Every row comes from one small tree of marks. The marks that hang from a mark follow it in brackets, in alphabetical order. Every link used is in the known rows. Which tree was each row made from?
Known rows
bifi{meru vevu}: [  6.1  14.9   7.3 -11.0  -0.6 -16.7  -1.8   0.9   5.0  16.3  10.2  -8.9
  -3.2   0.2  -6.8   1.2  -5.3 -12.6  -4.6 -49.3   5.7   2.2]
vevu{bifi{meru{busuv}} dodiv guzo{gogi}}: [  6.0 -47.2   8.9  -9.2   2.0  19.9  19.1   7.0   0.3  21.7  -2.4  -8.2
  -2.3 -13.1  -6.6 -14.7   1.8 -37.5  -8.1  -5.3  22.6  -7.5]
busuv{meru{bifi{dodiv vevu}} salebi zesalid}: [ 22.2 -16.8   6.4 -10.8   2.5   1.3 -10.2  -3.3  -1.5  11.2   1.6 -11.1
  19.3   3.7  -3.5   2.8  -5.7 -13.6  -5.9 -84.4   5.8  -6.3]
busuv{meru zesalid}: [ 18.7  16.9   8.7 -12.7  -1.9 -17.8  -5.3   3.8  -9.2   0.2  11.1  -9.0
   8.9   1.5  -6.6   1.1  -5.3  -6.5  -2.3 -14.6   1.5  -1.5]
salebi{busuv{meru{bifi}}}: [ -4.6 -34.4   7.7 -13.9   4.0 -12.2  -0.3  -4.1   1.7   4.0   9.2   6.1
   8.7  -4.0  -2.9   2.4 -16.5 -25.8 -10.5  -9.6  -2.0   8.8]
vevu{dodiv}: [  0.3  18.5   5.2 -12.4  -3.0   0.7   3.7   3.9   0.4   5.7  -3.1  -0.5
  -6.0   0.1  -6.3  -6.7  -0.9 -16.6  -5.7 -12.1  10.4   6.5]
suta{salebi{busuv{meru{bifi{dodiv}} zesalid}}}: [ 10.7 -24.5   6.9 -12.9  -3.1  -2.2  -3.5  -2.3 -48.1  18.4  -0.7  15.3
   9.2   0.0  -5.0  -0.8 -15.6 -14.2 -11.4 -38.7   1.5   3.4]
guzo{gogi}: [  3.0  -4.7   6.8 -12.8  -2.5   1.5  -4.2   8.1   7.1  -1.7  10.2  -0.7
  -8.6   0.1  -6.7 -11.5  -6.3 -15.7  -3.7   5.5  -1.4   0.6]
vevu{bifi{dodiv meru}}: [  6.6 -15.5   8.2 -10.1  -1.4  -7.1   3.2   1.7   6.7  27.5  -5.5  -8.4
  -3.8   2.4  -9.5   5.7  -6.0 -23.2  -3.8 -46.1   7.5   0.8]
salebi{busuv{meru{bifi{vevu{guzo}}} zesalid}}: [  8.7 -36.1   9.0 -11.9   4.5 -16.8   2.6  -4.5  -6.8   2.4  15.0   2.6
  12.1  -3.5  -4.7   2.6 -11.2 -23.6 -10.2 -46.8  11.3  -1.3]
salebi{busuv{meru{bifi{dodiv vevu}} zesalid}}: [ 12.4 -32.0   7.7 -11.1  -1.7 -20.9  -4.8  -3.5  -5.9  18.7  -0.3   0.9
   9.8  -3.8  -2.8   0.6 -16.0 -17.8  -9.7 -78.9   4.2   3.9]
bifi{dodiv meru vevu}: [ 12.8  17.8   6.3 -10.1   0.2 -19.4  -2.4   1.5   6.0  28.6  -2.6 -10.7
  -4.1   0.0  -7.4   0.5  -4.1 -11.8  -4.4 -82.1   7.4   0.9]
meru{bifi}: [-16.5 -18.5   5.9 -14.1  -1.2  -7.9  -5.9  -4.4   6.3  -0.7   9.2  13.2
  -2.3   2.7  -3.1  -0.5  -6.9 -23.2  -6.9  -5.2   0.7   4.0]
vevu{bifi dodiv guzo{gogi}}: [  3.3 -38.3   7.9 -10.2   0.5  23.6  11.6   9.0   1.5   3.4  -0.8  -4.9
  -8.8   1.7  -9.3 -12.3   3.6 -33.9  -6.3   0.7  22.7  -5.9]
bobe{dodiv}: [ -1.7  25.8   5.2 -14.8   3.6  -6.7  -5.3   4.7  13.7  -7.4  -0.2   0.5
  -9.1  -0.6  -5.8   4.5  -6.5 -14.2  -6.2 -37.7   0.6   6.4]
bifi{meru{busuv} vevu{dodiv guzo}}: [  7.4   9.4   6.5 -10.0   4.3  -2.9  15.6   0.7  -2.4  23.0  -0.6  -6.3
   0.4 -14.7  -4.4  -8.0   3.3 -23.7  -9.0 -54.0  23.3  -3.0]
bifi{vevu{dodiv guzo}}: [  5.6  17.6   6.1 -11.0   3.4  -0.6   8.4   2.6  -0.5   4.9   0.9  -2.3
  -6.6   0.0  -7.8  -6.0   4.7 -20.7  -6.9 -47.9  22.8  -1.4]
meru{bifi{vevu} busuv{salebi zesalid}}: [  1.4 -22.3   5.9 -12.5  -3.3   8.8  -0.7  -5.0   4.9  -1.2  12.4   2.5
  12.5 -10.0   0.7  -2.7  -9.5 -20.1  -8.4 -45.5   4.6   0.1]
busuv{meru{bifi} salebi zesalid}: [ 11.7 -19.7   7.2 -12.8   1.3   5.8  -9.0  -3.1  -2.4  -3.7  12.8  -7.4
  20.7   4.0  -4.7   3.1  -6.7 -13.6  -5.1 -17.1   1.2  -4.2]
vevu{bifi}: [ -4.8 -14.2   8.6 -12.7  -1.8   0.2   3.4   2.5   9.0  -0.9   7.6  -0.3
  -5.8   3.1  -5.9   5.1  -7.7 -26.1  -4.2  -6.9   6.0   4.6]
suta{salebi{busuv{meru{bifi{vevu}}}}}: [  1.9 -27.3   7.8 -13.7   2.4   1.7   0.5  -4.8 -38.9   9.8  11.1  12.2
   7.2  -0.2  -1.5   0.3 -16.2 -21.2 -12.6 -42.9   3.1   6.8]
vevu{bifi{meru} dodiv guzo{gogi}}: [  8.7 -42.4   8.8  -8.8   1.2  19.1  11.8   7.8   1.5  19.1  -1.5 -11.6
  -5.2   1.1 -10.8 -11.3   4.4 -31.3  -6.1  -6.2  24.0  -6.9]
suta{salebi}: [  0.0  24.8   6.3 -14.3  -2.5   6.1  -1.1   2.7 -36.4   0.5   9.8  12.5
  -6.1   4.1  -7.7  -2.8  -5.9  -9.9  -5.7  -4.3   3.0   3.5]

Which tree is each row?
[-12.1 -23.0   6.2 -13.5  -7.1 -10.4  -2.1  -4.7  -3.3  -0.1   9.9  16.3
   3.8 -10.9  -0.9  -4.3  -9.3 -22.2  -8.0  -6.2   0.7   2.2] -> meru{bifi busuv{zesalid}}
[ -1.7 -23.5   7.9 -10.3  -3.1   8.8  16.4   1.9   0.7  26.0  -5.9  -6.2
   1.0 -12.0  -4.4  -2.3  -3.8 -31.5  -7.9 -18.3  15.5   4.1] -> vevu{bifi{meru{busuv}} dodiv}
[ 19.4 -19.5   7.6  -9.5  -3.6  11.2   6.7   2.2   3.5  23.0  -2.9 -14.6
  11.6 -10.6  -6.7   1.9  -8.9 -21.7  -5.2 -48.8   8.9  -2.6] -> vevu{bifi{dodiv meru{busuv{salebi zesalid}}}}
[  2.3 -25.2   6.4 -13.6   2.9   1.9  -0.2  -2.8 -40.5  18.1  -2.5  14.7
   6.1  -0.7  -4.9  -0.9 -15.7 -20.7 -12.4 -38.3   0.8   6.5] -> suta{salebi{busuv{meru{bifi{dodiv}}}}}
[  3.1 -27.7   6.5 -12.3   0.9  13.7   5.7  -3.2 -44.1  17.2  -1.3  10.5
   6.8  -1.0  -1.6  -4.6 -10.9 -23.1 -13.7 -48.9  12.3   8.2] -> suta{salebi{busuv{meru{bifi{vevu{dodiv}}}}}}
[-13.5 -22.2   4.7 -11.8  -2.5   1.8   6.8  -4.4   1.7  13.3  -3.1  11.6
   0.3 -11.9   2.8 -10.2  -3.9 -29.8 -10.9 -45.4  12.4   5.0] -> meru{bifi{vevu{dodiv}} busuv}
[  9.8  19.4   6.4 -10.8   5.9 -14.4   2.4   2.2   5.3   9.5   0.8  -1.9
  -7.4   0.3  -8.2  -1.3   0.2 -19.5  -5.9 -75.5  14.9  -4.1] -> bifi{dodiv vevu{guzo}}
[  7.8 -33.9   8.6 -12.3  -2.0 -18.2  -4.0  -4.2  -5.9   7.0  12.1   1.5
  10.8  -3.1  -2.5   2.1 -16.9 -19.1  -9.7 -46.5   3.3   5.3] -> salebi{busuv{meru{bifi{vevu}} zesalid}}
[  8.6 -33.4   7.3 -11.1  -4.0  -7.7   1.5  -2.7  -9.4  14.0  -0.1  -1.1
  10.7  -4.0  -1.9  -3.8 -11.2 -20.8 -11.1 -51.6  12.1   6.7] -> salebi{busuv{meru{bifi{vevu{dodiv}}} zesalid}}
[ 12.6  10.6   6.2 -11.6   3.4   6.0   6.1   0.1  10.8  12.6  10.2 -15.5
   9.0 -13.2  -3.0  -0.7  -8.3 -16.7  -6.7 -52.7   6.1   1.1] -> bifi{meru{busuv{salebi}} vevu}
[ 17.6 -16.4   6.2 -11.7   2.1   2.8 -10.3  -2.7  -2.1   8.6   0.3  -8.3
  19.9   3.9  -6.2   2.1  -5.9 -13.3  -5.6 -47.6   1.9  -5.3] -> busuv{meru{bifi{dodiv}} salebi zesalid}
[ -7.4 -45.7   5.6 -10.6   2.6  14.9   9.6   0.6   0.8   9.3   0.9   9.7
  -2.8 -12.7   0.0 -21.4   1.5 -35.4 -11.8 -32.8  19.7  -6.2] -> meru{bifi{vevu{dodiv guzo{gogi}}} busuv}
[ 16.4 -19.8   7.3 -12.1   1.6   3.9  -9.4  -4.6  -0.9  -0.9  13.6 -10.7
  20.6   4.3  -2.5   1.9  -6.8 -13.6  -5.4 -53.7   5.4  -4.1] -> busuv{meru{bifi{vevu}} salebi zesalid}
[ 14.6  15.6   7.0  -9.8   6.4 -18.3   2.0   1.0   3.7  24.1   0.2  -8.7
  -4.3  -0.3 -10.2   1.3   0.8 -16.1  -5.6 -82.2  15.5  -6.0] -> bifi{dodiv meru vevu{guzo}}
[-11.1 -21.9   5.0 -14.2   2.6  16.5   2.1  -5.3  12.1  -5.0   9.3   6.0
  10.7 -10.6   0.5  -2.2  -9.3 -26.2  -9.8  -7.5   0.2   3.2] -> meru{bifi busuv{salebi}}
[ 15.0  -9.0   6.9  -8.5   2.0   6.8   5.6   7.1   0.3  20.5   1.2 -12.6
  -5.7  -1.2  -8.6 -16.3   5.8 -19.2  -6.0 -42.1  21.9  -7.7] -> bifi{meru vevu{dodiv guzo{gogi}}}
[ 16.3  10.9   6.9 -12.1  -2.7   4.9   2.7   1.6   2.7   9.1  10.9 -13.2
  13.5 -13.0  -5.9   0.1  -8.1 -10.5  -5.0 -16.9   3.1  -0.7] -> bifi{meru{busuv{salebi zesalid}}}
[  1.8 -17.0   8.1 -10.2  -3.7   7.2   8.9   2.2   1.9  22.8  -5.0  -9.8
  -2.7   1.8  -8.0   0.7  -1.3 -25.3  -4.9 -18.6  16.1   3.7] -> vevu{bifi{meru} dodiv}
[  7.3  11.2   7.5 -14.1  -9.0   2.8   1.6   4.1 -43.4   0.5  11.5  12.8
  -3.1  -1.9  -7.7  -0.2 -16.7  -8.6  -8.3  -1.6   2.0  10.3] -> suta{salebi{busuv{zesalid}}}
[ 15.1 -22.2   7.9  -9.5  -5.9  26.4  13.7   2.0  -1.1  18.8  -3.0 -16.9
  13.2 -11.0  -5.2  -1.8  -4.1 -24.5  -6.1 -22.4  16.0   0.7] -> vevu{bifi{meru{busuv{salebi zesalid}}} dodiv}
[ 11.8 -13.9   6.8  -9.0   2.9   8.6  13.3   6.4  -1.0  22.8   0.3  -9.1
  -2.0 -15.5  -5.9 -20.7   3.1 -25.1  -8.1 -41.0  21.7  -7.4] -> bifi{meru{busuv} vevu{dodiv guzo{gogi}}}
[  0.9 -24.2   8.5  -9.9   3.7   9.4  21.1   1.3  -1.8  21.0  -3.4  -6.6
   1.1 -12.2  -6.8  -3.4   2.2 -35.5  -8.4 -18.9  23.8  -2.8] -> vevu{bifi{meru{busuv}} dodiv guzo}
[ 19.9   9.0   8.9 -13.8  -3.6  -2.0   1.5   3.7 -49.0   3.8  11.7   4.0
   8.2  -1.7  -6.8   1.4 -15.7  -7.1  -8.1  -9.4   1.7   6.0] -> suta{salebi{busuv{meru zesalid}}}
[  5.9 -18.9   5.0 -11.0  -3.3   5.4  -2.8  -4.3   5.1  11.8  -0.1   3.2
  11.3 -10.5   0.4  -4.8  -8.8 -20.2  -8.5 -76.3   5.7  -1.4] -> meru{bifi{dodiv vevu} busuv{salebi zesalid}}
[ 13.2  13.4   5.1 -11.3   3.6   5.7   5.0   1.5   9.9  22.1  -3.2 -13.9
   8.7 -13.3  -5.6  -0.8  -7.3 -15.5  -7.2 -47.2   3.1   0.8] -> bifi{dodiv meru{busuv{salebi}}}
